Each row comes from the steps of one path. Every step used is in the known rows, and no mark comes twice. Write the path behind each row, first mark first.
In the rows, 128 means zero.
Known rows:
v > x > k > w: [129 135 143 147 121 133 143 153  63  85 157 121 129 151 121 142 129  99
 119 130 127 119 135 119 126 135 143 163 137 108 180 134 125 112 124 118
 126 116 133]
b > x > v: [160 114 122 118 130 158 126  89 192 152 112 134 144  98 129 132 125 119
 119 128 135 150 127 103 122 116 157 122 138 132 145 133 143 164 134 127
 141 109 128]
p > h > d: [116 129 106 137 134  74 124 126 144 125 118 130 137 117 120 136 126 146
 130 122 131  95 119 128 133 123 112 123 112 131  99 124 122 109 117 144
 126 128 122]
q > d > h > l: [135 144 105  83 145 129 113  79 121 121 151 112 122 132 133  90 126 108
 138 130 137 117 143 128 126 144 146  69 150  89 119 135 108 114 131 148
 120 115 132]
g > q > d > h: [120 136  95 132 113 125  94 127  84 119 138 128 161 109 125 111 134 136
 136 128 131 120 132 133 119 121 107 124 141 108 154 134 120  93 138 151
 121 125 138]
d > h > v > x: [135 128 151 138 120 138 146 173 118 120 126 142 118 142 133 145 121 117
 129 127 123 130 151 109 118 116 153  98 147 121 150 127 139 148 122 131
 145 135 121]
x > k > w > s: [124 125 138 110 153 116 119 119 165 113 154 111 147 153 120 122 137 107
 115 133 125 127 124 129 129 147 156 142  94 123 160 135 117 129 131 128
 118 129 136]
b > h > v > x > k: [136 120 158 133 121 158 132 141  68  96 131 125 126 147 143 112 120 117
 118 130 122 134 133  99 116 118 150 141 149 113 156 158 129 165 127 114
 143 138 121]
b > h > g > q > d: [122 128 102 120 109 130  82 156 106 148 130 122 159 104 141  71 139 132
 146 129 136 126 116 131 133 116  87 132 139 134 104 141 104 125 148 134
 122 122 131]
v > x > b > h: [117 117 133 114 123 110 127 190  35 133 130 128 122 137 134 128 114 147
 125 125 123 129 135 127 122 114 117 161 145 110 168 134 121 169 109 109
 124 132 126]
q > g > h > b > x > k: [133 129 138 129 133 146 135  57 130  76 114 118 117 122 148 171 121 137
 125 130 122 153 136 121 125 189 100 133 122 134 120 130 153  86 118 113
 119 109 140]
p > h: [127 127 134 152 126  91 113 144 122 130 124 135 126 119 127 125 132 129
 130 121 134 103 122 121 127 143 115 124 117 115 117 121 144 113 127 141
 127 121 126]
h > b > x: [132 119 116 115 135 106 123  59 157 129 107 122 148 106 127 147 117 137
 126 123 117 147 126 112 125 120 119 114 126 135 121 117 163 162 112 110
 118 102 120]
l > h > v > x > b: [127 114 159 143 129 129 142 205  86 157 125 132 111 157 131 181 106 116
 118 125 122 121 133 122 122 118 133 164 142 119 158 120 132 139 116 126
 138 148 125]
v > x: [125 127 129 143 116 129 117 175 110 115 119 129 118 121 115 142 128 114
 133 123 138 120 129 101 119 112 124 144 136 116 133 118 139 141 127 120
 128 111 124]
s > w: [149 128 128 113 134 133 104 105 194 136 118 128 131 107 122 125 134 124
 130 120 135 118 120 102 130 124 110 101 121 129 104 123 135 132 127 132
 130 116 130]
l > h > v: [142 125 149 140 136 141 136 128 168 156 124 125 114 127 129 142 123  99
 131 126 133 120 116 117 121 134 145 135 134 147 120 119 147 125 138 143
 137 149 131]
k > x: [138 127 124 150 125 145 136  74 160 133 122 125 108 119 118 111 122 117
 131 127 135 134 122 133 120 138 145 144 130 123 107 114 141 133 135 129
 130 113 126]
p > h > v > x: [127 120 158 168 115 118 127 209 110 127 119 145 132 138 135 140 126 118
 122 122 120 106 141 104 121 131 130 124 131 109 123 131 144 141 125 137
 147 134 118]
j > w > k: [127 137 142 119 121 134 123 126 126 124 126 126 132 121 104 119 145 128
 122 127 134 129  98 130 133 109 128  86 140 142 108 128 123 116 127 125
 130 143 119]
s > w > j: [156 110 136 105 131 134  96  71 181 127 118 136 169  86 113 134 131 123
 139 121 120 116 125 102 139 103 102 113 108 114 104 119 126 174 121 126
 132 121 117]
d > h > b > x: [133 126 118  99 134  95 141  51 124 117 121 132 144 119 139 160 111 145
 131 124 112 147 145 125 127 132 124  85 135 132 146 116 160 152  97 117
 121 109 122]
q > d > h > g: [127 142 122  93 134 111 109 148 142 145 148 121 111 124 131 113 129 120
 152 129 143 125 132 133 145 125 124  75 126 121 113 112 115 110 131 144
 120 107 118]
s > w > k > x > b: [144 124 142 116 129 140 117  54 108 135 127 133 114 144 128 138 122 148
 116 125 125 141 120 143 132 114 121 115 130 131 122 127 113 133 111 115
 133 139 121]
g > h > v > x > k > w > j: [133 112 171 148 122 174 142 101  77  78 170 141 157 131 127 159 128 100
 124 134  94 126 151 121 131 132 137 187 132 108 184 147 113 148 135 119
 148 142 122]
l > h > v > x: [135 123 155 148 120 148 140 178 116 134 127 133 115 139 131 168 117  96
 128 125 128 114 131 103 119 132 138 153 144 127 136 116 144 136 128 135
 143 146 128]
j > w: [128 131 133 126 128 132 134 163 181 146 122 121 135 114 100 116 135 122
 123 126 130 119 109 128 131 126 128 100 135 122 104 120 134 120 129 134
 130 122 126]
d > q > g: [125 148 121 149 122 139 132 189 176 121 107 131 111 126 129 116 150 123
 134 130 149 134 126 128 129 145 134 101 111 139 102 121 155  94 151 135
 120 125 141]
k > x > v: [152 119 134 161 129 165 154 107 197 166 122 134 104 116 121 105 124 112
 121 130 138 142 125 130 118 112 171 147 135 126 129 126 135 143 141 134
 141 107 128]
b > h > p: [132 132 117 109 129 132 126  80 116 131 131 119 113 118 128  90 130 133
 132 126 128 126 121 118 124 135 135 150 121 144 114 130 129 163 134 120
 125 142 124]
k > w > j: [140 119 134 128 130 120 132  97 133 127 150 130 173 100 110 114 137 109
 139 129 115 121 128 137 136 115 135 153 112 126 142 117 124 162 131 126
 125 133 124]
g > q > d > h > v > x: [120 129 120 150 102 151 108 189  70 116 133 138 165 129 130 126 129 124
 127 129 118 123 152 116 115 108 122 122 154 103 157 145 119 122 137 147
 142 137 129]
h > p: [133 132 120 132 129 132 120  96 154 136 118 120 106 121 110 120 132 122
 130 125 136 124 118 112 124 120 139 143 112 141 106 118 136 137 143 123
 124 121 120]
x > v: [150 119 132 145 135 143 129 152 196 170 116 132 114 108 117 112 134 115
 124 127 146 136 117 111 118  90 158 128 130 133 141 132 134 139 143 133
 132 108 131]

Write each row's path:
[130 118 130 146 133 126 136 105 129 157 119 124 106 137 119 126 111 138
 121 128 128 140 125 154 123 123 138 156 126 113 131 117 130 134 125 121
 125 116 124]
k > x > b
[143 128 116  97 136 136 124  74 138 128 126 118 123 126 144  68 129 115
 133 128 135 127 127 118 118 137 137  98 157 123 103 147 117 158 133 124
 126 128 138]
b > h > l
[115 124 144 118 139 121 126 175 115  92 156 118 147 164 118 145 133 104
 113 132 120 120 140 114 128 148 149 160 108 105 173 133 114 145 119 119
 123 125 133]
v > x > k > w > s
[128 126 142 144 118 139 117 148  71  83 123 121 112 140 117 152 121 107
 124 127 140 124 125  97 120 115 131 151 137 101 158 134 133 123 125 113
 126 102 123]
v > x > k
[123 128 148 131 124 138 148 108  95 144 130 127 117 150 108 128 123 145
 108 131 120 142 108 170 134 115 137 116 143 125 121 125 112 122 114 117
 134 145 116]
j > w > k > x > b
[105 140  95 103 138 103 153 187 126 133 113 125 126 141 142 114 133 173
 125 133 131 133 130 159 137 128 122 115 114 147 116 140 114 118 122 126
 116 153 138]
x > b > h > d > q > g
[129 137 142 136 114 157 147  83 126 121 132 127 121 132 106 115 135 124
 119 130 126 135 106 150 131 128 142 104 145 134  98 122 124 121 125 124
 139 143 118]
j > w > k > x
[106 148 104 150 126  89 145 196 159 109 108 139 130 134 134 136 145 147
 129 127 137 102 132 140 141 153 114  98  96 137  81 126 135  78 130 150
 124 139 135]
p > h > d > q > g
[125 117 162 126 143 141 133 183 152 109 150 120 153 171 125 136 133  98
 108 135 110 129 143 111 124 136 171 143 109 118 163 145 117 160 129 123
 138 143 128]
h > v > x > k > w > s
[134 112 147 115 143 124 127 145 123 172 121 124 128 134 142  92 119 148
 120 128 119 145 124 137 119 107 144 126 133 138 142 147 126 173 128 123
 133 152 124]
x > b > h > v
[124 144 112  96 139 115 110 113 102 125 156 118 125 115 122 109 129 125
 142 128 136 119 132 131 128 133 135 103 127  99 144 120 126 110 129 152
 118 121 126]
q > d > h
[111 149  90 111 129 121 153 160 160 109 114 127 131 121 140  99 144 150
 135 133 136 126 127 138 134 140 130 103 116 155  95 137 125 118 133 135
 121 151 140]
b > h > d > q > g
[113 149 120 149 124 160 131 163 172 110 127 138  95 119 137 136 152 129
 137 131 141 133 134 133 129 171 118 126 117 140 115 124 150  71 156 139
 124 131 149]
d > q > g > h
[116 141 159 168 114 194 143 192 121  74 127 142  95 157 147 160 142 113
 118 136 129 139 149 111 124 163 140 132 132 120 142 150 145  84 155 127
 143 134 139]
d > q > g > h > v > x > k
[126 119 127 105 139 105 119 137  85 155 128 121 122 126 135 102 119 154
 127 126 127 135 121 141 122 117 123 144 133 125 150 135 123 156 119 118
 118 135 129]
x > b > h
[131 139 132 146 129 156 129 152 169 116 117 125  92 105 132 131 141 125
 143 127 145 131 128 127 122 179 106 137 122 145  97 115 136  73 146 140
 124 132 148]
q > g > h
[125 118 128 184  98  95  97 192 139 147  98 149 148 123 140 127 137 130
 137 122 137 111 121 129 136 122  75 121 126 143  98 127 128  94 140 132
 131 110 128]
p > h > g > q
[123 132 103 117 140 103 140 102 149 133 124 118 121 117 116 162 116 122
 136 125 138 104 109 126 130 124 120 151 125 148 113 110 122 104 119 141
 122 139 131]
l > h > d
[142 110 138 109 135 110 139   4  94  87 145 122 197 116 126 154 117 121
 122 131  91 144 136 132 141 122 126 148 112 115 165 131 140 176 103 100
 121 111 115]
h > b > x > k > w > j
[132 138 123 120 130 120 140  86 125 123 131 129 100 132 121 133 127 130
 134 126 131 125 137 124 127 134 142 115 121 136 131 116 133 128 127 128
 127 130 122]
d > h > p
[141 110 133 140 134  93 139 108 153 157 115 146 152 114 142 148 118 145
 111 123 112 131 138 116 129 119 131 115 123 123 139 132 159 154 105 127
 133 103 123]
p > h > b > x > v
[ 95 143  87 122 135 129 127  88 171 111 141 139 119 115 121 153 138 149
 131 130 127 120 126 131 133 114 121 137 122 144 131 136 126 100 146 135
 126 124 134]
g > h > d > q
[132 118 140 118 129 120 143 126 121 173 126 128  98 144 148 100 109 144
 134 130 127 147 128 164 139 132 127 135 135 138 110 122 113 159 120 110
 129 121 118]
k > x > b > h > g
[118 127 141 107 135 124 123 201  58 143 150 127 128 152 130 141 113 138
 121 130 116 128 154 133 125 106 142 114 137  85 170 132 113 142 116 140
 133 137 117]
q > d > h > v > x > b
[118 127  86 113 117 107 103  62  81 112 130 127 191 107 138 142 119 153
 127 127 107 140 145 132 122 122  94 111 139 110 152 133 140 126 112 132
 117 112 130]
g > q > d > h > b > x
[121 126 125 106 152 106 120 154 202 144 148 119 154 133 115 112 143 114
 126 130 123 123 127 133 128 147 151 136  93 139 136 118 122 150 131 135
 119 139 137]
k > w > s
[120 129  93 147 115 137  75 137 111 133 123 117 166  97 114  98 140 128
 132 127 138 120 113 122 117 108 101 152 130 112 125 137 122 100 153 145
 118 116 136]
g > q > d
[113 149  94 133 131 122 145 173 196 116 101 127 123 124 120 127 146 139
 133 131 145 126 124 132 135 123 131  97 105 152  85 124 132  94 140 137
 119 132 136]
h > d > q > g
[117 121 100 108 140 109 155  71 107 145 128 120 124 134 130 110 102 167
 122 130 116 133 126 166 127 117 134 159 132 133 122 133 100 157 107 121
 127 141 124]
k > x > b > h > d
[140 132 151 157 133 175 136 157 206 132 111 128  95 112 138 120 143 119
 136 129 136 139 132 123 118 170 128 119 125 157  87 127 139  90 156 145
 138 148 143]
q > g > h > v
[101 146 123 153 132 124 144 160 170 119 120 139  95 124 139 146 145 145
 134 129 127 139 136 138 128 148 109 120 110 147 110 123 163  78 141 127
 112 118 145]
d > q > g > h > b
[145 128 149 144 118 176 162 110 163 154 131 138 116 128 110 107 136 122
 107 132 130 144 109 145 130 104 170 109 151 137 118 135 117 130 129 130
 149 136 120]
j > w > k > x > v
[116 109 128 145  96 116 111 238  53 149 105 142 143 141 146 131 120 151
 131 127 125 137 134 132 130  95  76 156 153 136 145 141 104 147 121 100
 130 122 128]
v > x > b > h > g > q
[119 118 136 137 126 112 120 197  76 140 116 128 114 140 116 157 116 135
 122 124 131 128 132 120 122  98 118 154 134 105 159 121 127 142 115 112
 122 114 122]
v > x > b
[136 133 138 117 127 108 133 146 165 144 122 137  99 131 134 132 126 121
 150 127 143 134 132 130 141 122 124  71 132 151 118 110 129 120 126 126
 126 106 120]
d > h > g
[ 99 140  95 137 131  77 128 136 143 118 127 145 141 132 126 140 136 151
 124 126 127  97 126 133 140 114 124 111 106 127 116 133 134 108 128 143
 126 127 123]
p > h > d > q
[121 130 110 138 111 130  92 166 122 155 131 122 143 115 132 135 130 108
 147 127 144 110 112 130 138 130  84 153 135 133 105 115 114  79 146 146
 121 121 135]
l > h > g > q > d
[130 123 149 112 122 125 134  93  69 152 131 132  95 152 151 104 118 152
 134 131 130 158 116 165 140 113 126 122 141 158 114 128 102 156 117 101
 129 141 113]
w > k > x > b > h > g
[143 118 147 132 132 126 129  65  99  95 155 122 168 119 112 123 132 103
 130 133 116 124 124 134 137 121 140 161 111 110 166 134 119 145 129 120
 123 122 122]
x > k > w > j
[117 139  91 129 112 133 102 101  76 117 138 124 148 121 120 114 134 137
 130 129 126 118 137 130 123 125 113 142 127 116 138 132 113 100 144 144
 123 132 131]
g > q > d > h > p
[145 123 150  86 124 134 125  73 102 151 133 137 107 152 158 110 120 154
 129 127 123 149 122 153 149 123 107  94 137 155 100 131  96 158 107 104
 136 145 117]
s > w > k > x > b > h > g
[132 134 126 128 131 127 135  93 126 137 131 120  97 130 117 155 124 107
 134 124 137 109 116 117 128 150 132 171 117 143 116 105 139 115 133 131
 124 140 129]
l > h > p
[123 120 135  84 158  95 145  52 133 107 160 112 170 159 140 185 111 114
 110 131  99 130 135 132 137 181 137 158 102 129 172 120 142 140  94 117
 114 135 137]
l > h > b > x > k > w > s
[142 138 125 133 134 169 132 114 187 112 113 121  87 123 143 111 140 108
 139 129 147 129 137 124 120 191 115 104 145 135  73 130 119  76 148 137
 127 126 153]
q > g > h > l
[117 125 110 101 134 113 146  41  52 124 133 124 121 143 134 111 112 173
 121 131 119 145 115 168 129  97 132 144 137 152 126 140  89 154 104 112
 126 161 117]
w > k > x > b > h > d
